In the rows, zero is written as 128.
Known rows, with every way that one mark hangs from another:
(k629 (k174 k102 k804) k510): [157 156 147 163 117 113 118 127 119 135  54 112 139 129 165  92 136 141
 142  98 143 152 122 117 120 135 133 139  97 112 139 143 122]
(k419 (k174 k102 (k688 k491) (k804 k629)) k417): [168 148 137 168 133 105 122  97 132 130  55 115 106 141 135  90 126 152
 125 153 128 150  72  89 120 156 125 129  59  98 149 137 142]
(k174 k102 (k419 k491) (k510 k417 (k804 k629))): [122 121 151 162 126 129 112 114 144 117  11 100  96 108 146 139 127 147
 113 112 126 147 186  84 120 134 139 123  45 107 143 148 123]
(k417 (k629 (k174 k102) k688)): [155 155 140 160 142  96 117 130 105 128  89 120 125 126 152 108 139 113
 131  75 140 158 114 121 130 127 118 148  89 101 137 145 114]
(k688 (k417 k629) k491): [151 144 131 158 159  97 122 119 109 129 113 113 116 133 142  88 125 134
 163 125 128 128  83  87 141 138 144 141 100 130 139 141 121]
(k174 k102 k510 k804): [162 150 166 159 111 105 125 115 151 135  38 102 121 121 139  93 132 168
 149 136 144 151 163 104 128 139 134 129 102 117 142 146 127]
(k804 (k629 k174)): [137 165 150 165 146 109 114 134 107 125  85 121 143 135 169 125 129 130
 143 138 111 158  95 110 127 132 123 138  96 132 135 137 114]
(k629 (k510 k804)): [135 135 148 168 155 105 113 131 110 131 110 104 137 131 170 123 128 148
 150 117 114 159 125 110 123 124 158 127  99 139 136 146 115]
(k629 (k174 (k510 k419 k804)) k417 k688): [126 128 148 164 155  99 113 125  91 121 101 106 139 133 196 107 133 103
 125  80 140 172 172 130 117 112 149 120  64  99 137 159  92]
(k174 k102 k510): [166 149 162 158 118 110 123 120 145 132  65 114 124 127 148 119 127 155
 145 148 139 154 161 106 130 129 138 131 105 121 141 145 122]
(k688 k102 (k417 (k629 k174 (k510 k804))) k491): [156 138 121 161 166  95 103 114  79 126 115 118 128 131 157  90 131 108
 129  71 148 127  99  86 126 122 151 143  65 126 132 143 116]
(k417 k102 (k629 k174 (k688 k491))): [122 154 128 150 156  97 116 126  85 128 118 135 116 135 158  81 128 106
 159  68 138 149 105 107 131 128 127 159  86 114 140 145 115]
(k510 (k417 k102) k419 (k804 (k629 k174))): [102 129 150 155 162 106 107 108  97 122  87 109 118 117 191 103 126  82
 135  74  96 148 161  95 120 105 147 121  47 121 142 155 102]
(k804 k629): [143 153 151 163 156 107 118 131 123 127  90 116 132 131 158 124 127 151
 155 155 103 158  95 104 131 136 129 134 101 142 136 139 121]
(k804 k629 (k688 k102 k491)): [156 144 135 158 190  99 108 121 124 128 109 133 120 128 148 110 121 159
 148 169 115 153  52  77 129 143 113 156  91 144 131 146 122]
(k417 k102 (k629 (k174 k419 k510) k688)): [119 145 138 147 122 116 122 126 106 119  74 125 107 116 149  91 133 134
 145   9 151 161 167 121 130 127 130 152  74  96 140 145 127]
(k629 k174 k417 (k510 (k419 k491))): [124 128 124 167 141 133 121 155  91 116  99 121 147 139 197 106 122  94
 152 117 122 161 117 117 117 124 150 130  78 125 140 147 104]
(k174 k102 (k510 k417 k419) k804): [147 123 166 159 118 110 127 103 152 133  36  94 106 112 157  76 129 135
 152 113 131 148 192  98 125 125 141 112  74 107 145 157 117]
(k510 (k804 k688)): [132 137 153 166 179  90 109 126 126 131 117 100 127 121 162 124 130 155
 142 136 101 162  97 101 128 130 143 137 109 136 137 151 110]
(k419 (k417 (k629 k510)) k491): [151 125 119 169 153 127 125 148 110 114  78 118 122 138 141 102 122 125
 155 115 115 153 111 101 126 136 152 124  69 134 145 139 135]
(k688 k102 k491): [163 150 150 159 153 101 117 121 118 138 124 125 123 129 154  93 117 136
 170 175 127 144  85  83 132 135 129 143 118 155 130 139 120]
(k510 (k417 k102 k629) (k419 k174) k804): [ 97 113 151 160 155 105 114 103 104 122 141  99  99 117 163  82 128  77
 151  60 103 137 175  91 126 103 167 117  55 126 148 148 115]
(k629 (k174 k102) k417): [149 164 148 158 130 108 118 127 112 130  84 120 146 135 182 106 129 107
 133 112 135 156 115 121 127 125 131 131 101 113 137 147 106]
(k417 k102 k629): [125 147 144 149 147 104 122 126 117 127 107 119 115 120 143  93 127 125
 170  81 111 147 126 101 138 124 142 141 102 138 142 143 128]
(k804 k688): [144 145 150 163 169 100 118 134 134 131 116 112 128 125 160 113 126 160
 161 152 105 165  79 105 132 135 130 143 122 136 136 148 115]
(k491 k417 (k688 k102)): [172 153 153 160 141  83 120 128 103 131 117 112 121 129 156  53 112 144
 168 179 125 152 117 126 125 119 140 118 119 123 132 150 128]
(k510 (k419 k174 (k491 k688))): [144 125 149 174 130 110 123 146 105 122 148 104 118 136 165  84 118 121
 168 210 119 152 126 109 119 129 150 134 102 127 144 136 122]
(k804 (k491 k417) (k629 k510) (k688 k102)): [152 132 122 155 175 109 106 122 104 113  90 132 126 141 152 112 114 168
 140 129 114 161  86 108 117 131 123 142  73 131 133 156 131]
(k174 k419 k510 (k688 k102 k417) (k804 k629)): [169 142 145 154 124 102 123 102 146 129  23  98  99 104 134  85 130 192
 135  91 135 156 104  92 130 152 123 136  72 101 135 146 143]
(k688 k102 k417): [190 151 152 158 157  93 120 121 121 136 123 109 124 122 160  79 123 129
 163 162 124 143  88  94 138 126 138 132 113 143 132 143 117]
(k491 (k688 (k417 (k629 (k174 k804))))): [154 160 139 163 134  80 120 124  92 128  80  93 125 127 153  42 135 133
 153  92 141 138 109 122 129 134 137 135  97  97 139 146 125]
(k417 (k629 k688)): [141 143 141 163 164  93 122 136 108 127 115 112 119 127 149 102 133 137
 162  97 119 163 101 118 134 132 129 140 102 123 136 145 117]

Rows:
[176 162 137 159 142  87 115 112 106 138 107 120 122 128 168  87 120 126
 146 145 134 146  47  88 132 135 127 148 104 116 132 144 113] => (k629 (k174 (k688 k102 k417 k491)))
[110 149 129 153 133 109 119 114 102 134  85 129 113 137 191  91 114 121
 164  68 121 159 100 103 121 123 142 143  78 101 142 155 111] => (k629 (k174 (k688 k491)) (k510 (k417 k102)))
[156 147 157 167 142 100 118 116 145 134 101 103 118 125 144  87 135 158
 144 151 129 152  93 102 125 144 126 142 104 117 144 143 125] => (k419 (k174 k102 (k804 k688)))
[171 151 143 159 130 128 120 119 122 120  34 123 123 121 153 112 129 128
 110  94 129 154 113 106 124 139 121 132  65 106 140 136 133] => (k804 (k629 (k174 k102 (k419 k417))))
[157 132 142 167 134 133 130 140 128 121  73 110 112 121 147 100 116 139
 156 150 113 155 106  96 129 146 139 126  96 136 142 134 135] => (k174 (k419 k417 k491))
[143 145 124 157 160  97 109 119  99 116 100 113 126 134 154 110 128 131
 135  77 127 144  81 101 132 133 127 159  90 116 137 150 116] => (k804 k491 (k688 (k417 (k629 k174))))
[149 132 148 161 174  90 100 111 116 127 118 108 122 122 157 129 122 150
 134 132 113 158 102  88 124 129 128 151 101 149 130 153 117] => (k510 (k804 k491 (k688 k102)))
[173 139 133 162 172  98 124 136 102 132 125 110 128 140 179  87 129 148
 164 121 132 162  89 125 130 129 146 138  97 111 137 153 110] => (k629 k510 (k688 k417))
[187 157 137 158 168  86 114 121  89 137 136 125 125 137 176  68 124 107
 153 148 151 144  67 100 131 131 122 150  99 118 130 146 104] => (k629 k174 (k688 k102 k417 k491))
[167 160 152 161 140  96 117 132 111 134  95 119 132 130 172 109 134 120
 137 124 139 164 110 124 126 127 118 145 104 104 136 146 107] => (k629 (k174 k102) k688)
[180 147 145 162 129  95 119 101 125 134 124 117 106 139 150  87 118 148
 151 170 150 144  93  84 129 137 143 140  90 113 139 141 125] => (k419 (k174 k510 (k688 k102 k417 k491)))
[170 153 147 155  92 111 124 111 140 129  32 106 110 112 154 111 130 161
 116  79 152 156 126 109 130 137 133 143  89  76 140 147 124] => (k629 (k174 k102 k419 k510 (k688 k417)))
[133 115 137 168 132 127 120 126 126 110  43 101 103 114 122 115 126 140
 125  84 128 149 173  90 126 138 157 118  56 122 145 138 140] => (k174 (k419 (k417 k629) k491) (k510 k804))
[119 131 156 167 183  90 109 116 128 131 107  94 117 118 175 110 126 136
 148 118  95 160 113  99 127 122 145 123  92 127 138 159 102] => (k510 k417 (k804 k688))
[164 148 150 174 135 104 127 119 125 129 117 109 118 141 158  98 120 135
 149 152 108 168  79 110 126 136 145 119  94 116 145 137 130] => (k419 (k174 k688) k417)
[127 155 137 151 153  96 118 133  92 126 114 126 121 128 160  88 133 105
 155  52 128 159 121 121 132 120 128 150  89 113 139 147 115] => (k417 k102 (k629 k174 k688))
[181 152 144 156 134 105 121 123 112 132  84 110 117 117 169  90 135 130
 129  88 151 152 101 120 131 134 123 150  95  88 135 146 113] => (k629 (k174 k102 k419) (k688 k417))
[128 138 138 165 163 116 118 127 117 125  76 115 126 137 179 112 123 141
 160 112 104 160 114 108 123 127 140 122  70 127 138 150 115] => (k804 (k629 (k510 k417)))
[184 149 144 156 162  93 119 115 115 138 128 119 119 130 158  76 117 129
 166 176 134 132  75  80 137 134 136 141 111 144 132 143 117] => (k688 k102 k417 k491)
[161 149 157 159 109 101 124 116 153 134  49 110 115 122 146 129 127 173
 136 133 130 168 133 107 129 134 135 136 103 102 142 150 124] => (k174 k102 k510 k688)
[158 143 139 157 165  85 119 128 101 124 119 119 113 125 138  68 125 124
 159 109 124 156 105 121 132 121 128 124  95 122 133 149 125] => (k491 (k417 (k629 (k688 k102))))
[171 134 138 160 173 112 119 113 139 123  49 111 107 107 136  74 129 169
 134 103 114 161  75  90 126 153 112 134  67 126 135 146 145] => (k174 (k419 k417) (k804 k629 (k688 k102)))
[158 150 122 163 142  94 118 137  77 122 103 110 133 139 168  73 130 132
 148  77 143 145 109 130 126 123 151 141  86  95 138 148 122] => (k491 (k688 (k417 (k629 k174 k510))))
[135 107 123 168 164 109 112 112  86 121 154 105 115 138 154  92 131 113
 140  94 133 124 117  87 123 123 175 132  55 122 144 141 120] => (k688 (k417 (k629 (k510 (k419 k174) k804))) k491)
[157 133 164 167 120 110 124 114 135 134 108  99 118 120 150  80 133 127
 152 150 128 143 133 100 123 133 139 128  96 124 145 137 127] => (k510 (k419 (k174 k102 k804)))
[126 145 134 163  92 117 122 129 134 125  10 101 103  99 123 107 138 151
 124  57 132 153  99  98 126 156 116 152  86  92 142 135 139] => (k417 (k629 (k174 k102 (k419 k491) k688 k804)))
[115 151 146 155 131 113 120 119 107 133  69 111 124 129 188  58 125 115
 173  57 125 151 143 114 121 121 145 126  80 116 143 154 114] => (k629 (k174 k804) (k510 (k417 k102)))
[119 144 152 149 124 117 123 117 113 127  73 119 103 119 183  79 124 122
 156  43 144 165 177 122 125 119 132 136  73  91 140 156 111] => (k629 (k174 k419 (k510 (k417 k102))) k688)
[190 144 142 162 151  90 119 138 107 130 118 104 116 127 159  63 115 133
 166 206 131 143  95 100 130 131 140 138 111 128 135 145 122] => (k419 (k491 (k688 k102 k417)))
[142 144 134 154 152 119 103 118 110 116  77 129 122 118 157 132 123 155
 123  90 124 162  79  93 121 143  97 170  81 131 126 142 128] => (k804 k491 (k629 (k174 k419)) (k688 k102))
[121 158 122 164 145 112 116 134  97 120  64 124 148 144 193 129 128 141
 130  72 115 180  71 129 118 134 132 135  69 100 136 150 113] => (k804 (k629 (k174 k688) k417 k510))
[153 151 153 159 114  99 122 108 157 131   4 103 113 119 134 121 135 191
 128 119 128 166 129 103 125 149 121 133  77  95 143 149 135] => (k174 k102 k510 k688 (k804 k629))
[135 149 145 146 126  92 119 119  91 123 106 116 115 143 162  67 105 146
 172 141 123 149 147 128 123 118 145 133 114 116 142 156 131] => (k804 (k491 (k417 k102) k688))
[127 158 138 165 135 114 121 134  99 129  75 111 153 141 190  78 130 131
 156  78 135 162 108 131 119 134 141 126  93 118 137 148 112] => (k629 (k174 k804) k417 k510)
[177 105 139 173 164 111 117 116 101 124 130 108 118 139 172  97 132 104
 117 109 135 162 148 117 112 116 161 117  43 100 147 150 119] => (k629 (k510 (k419 (k174 k102) k417) k804) k688)
[142 143 144 168 149 118 111 118 104 118  58 110 128 121 162 121 129 126
 110  82 114 157 119 105 120 134 137 120  60 119 137 136 127] => (k510 (k804 (k629 (k174 (k419 k417)))))
[129 143 153 157 111 121 123 134 119 117 111 122 111 143 143  80 112 125
 168 181 131 143 171 109 123 121 159 116  91 126 153 139 129] => (k419 (k174 k510) (k491 (k417 k102)))
[169 145 142 166 145  94 123 144 108 128 107  99 120 134 163  76 118 143
 168 202 125 145 100 110 130 135 148 135 115 119 140 146 119] => (k419 (k491 (k688 k417)))
[167 147 143 157 167  88 119 123 100 134 132 127 115 137 155  65 115 133
 169 171 133 151  84 110 127 128 127 130 107 127 133 149 117] => (k629 (k688 k102 (k491 k417)))
[156 113 123 159 170 101 122 133  91 120 125 121 114 124 150  66 126 119
 158  77 125 159 122 124 123 113 142 123  69 116 135 154 124] => (k491 (k417 (k629 (k510 k419) (k688 k102))))
